Each row comes from the steps of one path. Every step used is in the known rows, and no mark comes twice. Write the path behind each row, first mark first.
In the rows, zero is written as 128.
Known rows
t-s-w-z: [116 117 124 143 109 147 109 165 151 137 130 134 105 110 130 194  88  92
 183 135  90 126 114 110  96]
l-t-s: [118 129 134 154  90 188 139 170 128 127 157  96 149 122 127  62 140  85
 127 115  95 125 132 125 124]
w-z-a-h: [ 78 129 178 143 121 122 108 122 150 121 105 144  65 127 153  59  98 108
 178 158 126 140 173 102 141]
g-u-t-s-w-z-a: [115 111 197 120 134  62 142 168 121 142  84 146  86 107  91 159  86 116
 184 143 116 171 147 116  91]
s-w-z-a-h-t-l: [107 105 187 106 127 100 101 126 132  78 112 148  86 116  86 192 106 116
 166 163 129 146 124 135 139]
e-t-u: [ 48 125 140 168 125 179 120 178 149 169 133 126 133 155  61 117 162 122
 119 136 160 108 132 128 140]
w-s-t-l: [119 145  89 153  93 145 115 158 149 109 139 106 146 111  86  72 227  81
  93 164 115 105 128 122 117]
a-h-t-u: [114 123 135 143 119 162  89 149 114 129 139 111 125 174  61  99 155 144
 142 134 165 123 116 111 159]
f-g-u-t-l: [160 161  81 108 108  65 120 133 127 109 139 153 132 175  70  83 184 136
 117 234 159 133 102 123 135]
a-h: [116 163 107 148 101 142 107 144 133 121 147 111 127 172 149  68 142 125
 125 145 141 114 141 117 163]
s-w-z-a-h: [ 85 129 191 130 116 120 117 146 131 107 109 135  66 127 146 153  88 121
 178 155 132 138 151 125 136]
e-t-l: [ 72 141 108 150 116 138 123 155 171 131 150 138 155 142  86 126 166  97
  91 157 131 105 129 140 148]
g-u-t-s: [146 143 114 142 118  84 130 166 125 157 123 120 148 154  92  74 141 121
 130 137 123 143 136 107 118]
s-w: [146 148 140 130  96 153 125 176 137 123 165 107 127 149 140 206 134 112
 132 142 146 117 122 139 138]
u-t-l: [175 168  94 107 112 134 112 138 163 111 154 140 159 157  93  98 171 111
 112 167 138 130 126 124 152]
f-g-u-t-s-w-z: [117 132 105 111 119  77 126 154 101 121 114 156  90 148 107 150 116 134
 193 188 128 153  90 118  90]
a-h-t: [119 142 133 130 112 142 101 136 117 108 161 110 127 174 140  97 150 122
 138 122 154 134 130 130 171]
t-h-a: [137 141 115 148 110 152  80 145 149 142 169 146 115 143  54  88 154 124
 150 161 130 148 130 122 131]
s-t-u-g: [106 127 118 135 102 188 106 157 120 132 145 140 129 158  67  70 165 191
 148 174 180 118 113 123 119]
u-t-s-w-z: [133 139 119 113 124 148 118 159 137 125 129 144 117 131 131 166 103 107
 188 122 110 151 114 122 108]
z-w-s-t: [108 148 179 160 106 153 139 187 152 120 134  95 131 134 137  88 201  84
 101 123 128  80 117 120 127]
z-w-s-t-h: [ 99 153 181 156 122 151 119 184 151 125 110  96 133 154  84 106 225 104
  89 123 121  89 115 108 130]
s-w-z-a-h-t-u-g: [ 82  77 196 106 130 138  86 137  96 103 103 157  67 140  53 192 106 198
 207 177 172 155 113 115 129]
l-t: [114 133 151 136  91 185 140 163 129 111 176  98 127 136 143  58 163  94
 134 117 148 122 141 142 156]
a-h-t-s-w: [128 136 126 132 109 143 109 164  96 106 147 101 149 159 115 196 118 124
 132 118 107 133  99 137 133]

Which path is each row?
[114  89 219 127 124 133 118 151 132 125 116 140  86  94 114 230  77  84
 191 125  92 167 130 127  88]	h-t-s-w-z-a
[125 129 196 133 114 130 121 160  97 110 118 109 129 140 108 203  99 116
 126 136  96 156 130 138 121]	z-a-h-t-s-w
[112 157 179 148 106 129 118 139 137 125 119 117 109 152 143  76 123 119
 119 164 127 133 171 120 152]	z-a-h
[105 153 123 145 113 170  99 148 128 124 172 147 117 143  58  35 166 135
 151 138 143 151 123 149 123]	s-t-h-a
[ 95 117  98 153  97 184 100 171 110 135 129 115 127 132  54  68 229 164
 135 180 156 116 117 104 105]	w-s-t-u-g
[138 137 173 162 103 135 120 186 170 139 133  94 128 133 133 142 190  73
 100 146 114  78 121  94 137]	z-w-s
[131 167 110 108 124  82 110 138 107 130 123 138 113 210  67  89 199 159
 132 198 170 152 118 114 139]	f-g-u-t-h
[137 139 103 125 110 121  91 128 135  90 152 124 147 161  88 109 160 120
 112 155 136 118 115 124 167]	a-h-t-l
[104 141 141 154 106 190 118 168 137 145 141 119 125 153  72  66 160 133
 134 138 166 113 127 127 124]	s-t-u
[ 83  87 217 123 135 141  99 151 111 115  98 135  64 130  60 185 103 140
 194 141 157 149 126 120 133]	s-w-z-a-h-t-u
[135  96 134 123 111 172  83 147 120 138 157 139 129 161  51 153 163 175
 162 169 178 135 104 109 134]	h-t-u-g
[127 144 151 154 104 133 127 180 172 106 128 110 149 120  85 101 211  82
  76 158 109  69 100 113 125]	z-w-s-t-l
[154 143 125 126 115  83 139 188 106 142 127 111 146 153  88 169 128 133
 131 133 130 144 117 129 116]	g-u-t-s-w
[ 93 110 127 129 123 136  99 148 110 107 131 127 105 135 127 178  91 116
 190 110 105 139  99 120 122]	a-h-t-s-w-z
[100 149 115 159  96 166 125 168 128 123 146  93 127 122 137  60 217  85
 120 129 132 120 142 128 120]	w-s-t
[112 110 113 123 115 160  75 136  97 118 141 133 129 181  56 105 159 202
 153 169 180 126 104 105 157]	a-h-t-u-g
[  4 119 180 156 136 127 133 163 123 129  84 142  97 117 122 156  79 111
 155 132  89 141 145 135 111]	e-t-s-w-z-a-h
[152 123 146 130 107 155 116 173 118 126 159 106 148 137 111 241 119  98
 138 115 106 140 101 140 113]	h-t-s-w
[117 130 184 146 119 133 111 137 116 125 114 118 130 140 112 109 110 106
 128 138  90 156 151 118 126]	z-a-h-t-s
[159 125 125 122 108 133  98 136 158 111 166 128 144 140  83 156 162  93
 121 153 134 124 115 127 146]	h-t-l
[148 176 125 110 129 153 101 143 141 132 137 126 139 189  91 104 185 133
 127 132 151 150 143 117 157]	u-t-h
[143 148 132 124 120  82 130 162 124 141 141 121 126 167 112  72 161 130
 138 137 176 141 146 123 149]	g-u-t
[112 123 142 127 108 144 112 161 150 122 148 132  82 126 150 190 108 103
 189 134 145 124 121 126 127]	s-w-z
[109 100 131 130  94 200 115 166 112 123 156 120 130 143  61  66 174 173
 149 164 176 119 114 117 143]	l-t-u-g
[ 87 108 214 111 128 121 114 137 113  92 121 135  68 131 139 181  97 119
 192 127 147 158 139 139 141]	s-w-z-a-h-t
[118 117 125 123 131  74 129 173 120 139 111 138 103 126  99 150 104 125
 188 125 128 149 116 112 103]	g-u-t-s-w-z
[ 98 107 175 120 129 101  93 104 152  93 110 158  84 117  90  99 117 102
 166 165 122 144 145 111 144]	w-z-a-h-t-l
[145 122 136 145 107 154 105 152 137 141 154 117 146 139 116 147 130  87
 141 119  99 139 122 118 117]	h-t-s
